What can hang from each mark:
zusevo: sako sida topes
masab: lemid topes
sako: pesul
lemid: fetaz masab
sida: zusevo
pesul: sako topes
fetaz: lemid masab
topes: fetaz masab pesul zusevo

Every row comes from one small tree of marks. Brackets hold a mark, then the marks that hang from it, in alphabetical order. Every link used is in the known rows. Which tree was each row made from?
Known rows:
(sako (pesul (topes fetaz zusevo))): -1,-4,-8,3,0,-4,-11,2,-2,-2,-2,0,-9,-3,-4,1,-7,-11,-5,-1,2,-12,-11
(masab lemid (topes fetaz pesul)): 2,-14,2,2,2,-5,-4,-2,8,1,-10,3,-5,-23,-8,-3,-9,-1,-1,-33,18,-6,3
(topes (fetaz (masab lemid))): 0,-8,5,8,-4,2,-5,-1,3,-1,-3,5,-3,-3,0,-3,-5,10,-1,-28,13,-1,1
(sida (zusevo topes)): 6,5,2,6,2,4,6,9,6,1,-1,-10,-8,9,1,-8,1,-2,3,-5,-10,-2,-9
(fetaz (masab (topes (pesul sako) (zusevo sida)))): -7,17,8,1,2,-5,-11,7,7,1,1,-2,4,-20,-18,6,-8,-7,-2,-21,8,-21,14
(zusevo sako sida): 4,10,-4,2,6,1,-1,-1,11,10,-1,-10,-5,9,12,-12,1,0,2,25,-5,-12,9
(sako (pesul (topes fetaz))): 3,-4,-10,4,-1,-3,-8,-4,-6,-3,-3,3,-6,10,-3,-4,-5,-8,-1,1,0,-4,-13
(sako (pesul (topes (masab (lemid fetaz)) (zusevo sida)))): 2,5,-2,7,0,-2,-13,-3,1,6,-4,-2,-5,-7,2,2,-9,-2,1,-17,8,-6,-14
(topes (fetaz masab) (pesul sako) zusevo): -11,-2,-4,-1,-1,1,-9,22,1,-3,-6,1,-10,-16,-12,3,-7,-13,-12,-22,9,-27,6
(fetaz lemid (masab (topes (zusevo sida)))): -6,15,24,5,0,-5,-12,-11,9,2,3,1,5,-20,-13,10,-7,9,2,-29,12,-10,21
(topes (masab lemid) pesul): 4,-13,-4,2,-2,-2,0,5,9,8,-12,1,-3,-13,-4,-2,-8,-5,-3,-19,14,-6,-3
(lemid (fetaz (masab (topes (pesul sako) zusevo)))): -10,14,11,3,0,-1,-10,5,-9,-3,-5,3,8,-18,-19,10,-4,0,-5,-43,9,-1,6
(zusevo sida (topes (masab (lemid fetaz)) (pesul sako))): 3,7,-2,2,0,3,2,12,5,11,-11,-10,-16,5,-3,-12,-2,-6,3,-21,7,-13,-8
(zusevo sida (topes pesul)): 5,4,-3,-1,1,-3,2,8,10,11,-7,-12,-13,12,-2,-15,-2,-9,2,13,-1,-17,-2
(topes fetaz): -1,-8,-2,0,1,2,-3,8,0,-1,-4,1,-13,0,2,-5,-1,-1,-4,-2,5,-7,-6
(lemid masab): -4,4,7,8,-1,2,-3,2,-7,-3,1,-1,9,6,-4,-1,-1,9,0,-9,4,7,0
(topes fetaz masab pesul zusevo): -4,-16,-3,-2,1,-1,-11,28,11,6,-14,-2,-22,-23,-8,-1,-10,-15,-14,-8,16,-28,-10
(topes fetaz masab (zusevo sako sida)): -2,-1,1,3,6,3,-11,22,18,13,-8,-11,-26,-12,7,-9,-5,-8,-8,16,8,-32,-4
(pesul sako (topes (fetaz lemid) zusevo)): -9,6,0,0,2,-1,-11,9,-7,-5,1,0,-15,-24,-16,8,-3,-12,-4,-29,2,-22,7
(fetaz lemid): -1,1,6,1,-3,0,1,-10,0,0,-2,3,0,-1,-1,3,-1,5,1,-13,2,1,12
(fetaz lemid (masab (topes (pesul sako) (zusevo sida)))): -8,17,15,2,0,-5,-11,-3,7,1,-1,1,4,-22,-19,9,-8,-2,-1,-33,10,-19,26
(sako (pesul (topes fetaz masab zusevo))): 0,-5,-5,4,-1,-3,-14,8,1,2,-5,0,-14,-7,-8,1,-9,-14,-6,-3,6,-15,-18

Write each row's tree:
-8,13,9,7,2,1,-7,6,-18,-6,-6,2,13,-4,-17,3,-2,5,-2,-41,9,10,0	(lemid fetaz (masab (topes (pesul sako))))
11,2,-10,14,4,1,-1,-3,9,4,-5,-6,0,3,5,-6,-5,-4,2,-6,-7,-1,-9	(sida (zusevo (sako (pesul (topes (masab lemid))))))
7,6,-8,15,3,2,-5,1,3,-1,-4,-4,-1,14,2,-9,-5,-2,-2,-1,-9,-6,-7	(sida (zusevo (sako (pesul (topes (fetaz masab))))))
-1,1,-9,-2,0,1,-1,17,1,2,-8,-1,-7,-5,-12,0,-4,-18,-5,-8,4,-15,-3	(topes masab (pesul sako))
-2,-6,-1,1,4,-1,-11,18,20,15,-17,-8,-26,-16,2,-8,-10,-10,-10,5,13,-38,8	(topes (fetaz lemid) masab pesul (zusevo sako sida))
-5,-5,-8,-3,-2,1,0,9,-2,-3,-10,3,-14,-3,-6,-2,-3,-10,-6,-20,5,-18,10	(topes (fetaz lemid) (pesul sako))
6,-4,7,5,-2,2,4,0,8,10,-7,-7,-9,1,-7,-7,-2,-1,3,-17,8,2,-11	(zusevo (topes (masab lemid)))
6,-6,-7,6,1,6,5,24,10,2,-11,-9,-22,-1,-3,-11,-4,-11,-2,-27,1,-17,-15	(sida (zusevo (topes fetaz (masab lemid) (pesul sako))))
-2,8,-1,1,6,0,-5,6,14,10,0,-11,-7,-9,9,-5,-1,-3,-2,19,-2,-21,10	(topes (zusevo sako sida))
-7,-1,-3,-3,1,2,-11,26,12,5,-11,-4,-28,-19,-4,0,-8,-16,-8,-13,12,-42,5	(topes (fetaz lemid) masab (pesul sako) (zusevo sida))
-10,-6,-6,-5,-1,1,-5,15,2,-2,-9,1,-17,-20,-7,4,-6,-13,-10,-23,8,-28,13	(topes (fetaz lemid) (pesul sako) zusevo)
-5,15,18,5,2,-4,-13,-1,9,2,5,-2,4,-19,-12,6,-6,4,0,-16,9,-11,10	(fetaz (masab (topes (zusevo sida))))
1,1,0,9,-5,-3,-10,-13,-7,-3,-3,7,0,11,-9,0,-7,0,-1,-16,5,-1,-2	(sako (pesul (topes (fetaz lemid masab))))
-1,-4,-3,-2,-2,1,5,9,0,2,-12,-4,-19,7,-13,-9,-1,-12,-3,-18,3,-15,4	(zusevo (topes (fetaz lemid) (pesul sako)))
-6,5,15,7,2,-4,-7,-6,3,4,-8,-2,10,-17,-16,4,-7,5,-4,-25,11,-3,22	(fetaz (lemid (masab (topes pesul (zusevo sako)))))
3,-4,0,6,0,0,1,7,7,12,-16,-9,-10,14,-11,-19,-2,-7,-7,1,4,-11,1	(zusevo sako (topes (fetaz masab) pesul))
-3,3,6,7,1,-4,-16,5,5,4,2,-3,-10,-22,-6,0,-9,2,-1,-23,12,-22,2	(pesul (topes (fetaz (masab lemid)) (zusevo sida)))
-1,5,3,2,5,-4,-6,-9,10,3,-2,-4,4,-13,-6,3,-4,-7,-3,1,2,-4,7	(masab (topes (zusevo (sako pesul))))
-4,4,18,7,-1,-4,-8,-11,8,0,2,3,12,-29,-14,10,-8,9,1,-42,15,2,12	(fetaz (masab lemid (topes zusevo)))
5,-1,-6,5,2,6,3,31,7,1,-11,-10,-24,4,-7,-12,-3,-17,-4,-13,-3,-20,-18	(sida (zusevo (topes fetaz masab (pesul sako))))
-4,8,8,9,5,-3,-16,5,1,6,-3,-8,-11,-11,-6,-4,-6,2,-3,-7,6,-22,9	(pesul (topes (fetaz (lemid masab)) (zusevo sako sida)))
-4,-1,2,4,-3,3,2,11,-6,0,-11,-5,-12,13,-15,-10,-2,-6,-4,-25,6,-10,3	(zusevo (topes (fetaz (lemid masab)) (pesul sako)))
6,-2,1,6,3,5,3,16,6,0,-4,-9,-19,9,3,-12,0,-3,0,-6,-7,-8,-14	(sida (zusevo (topes fetaz)))
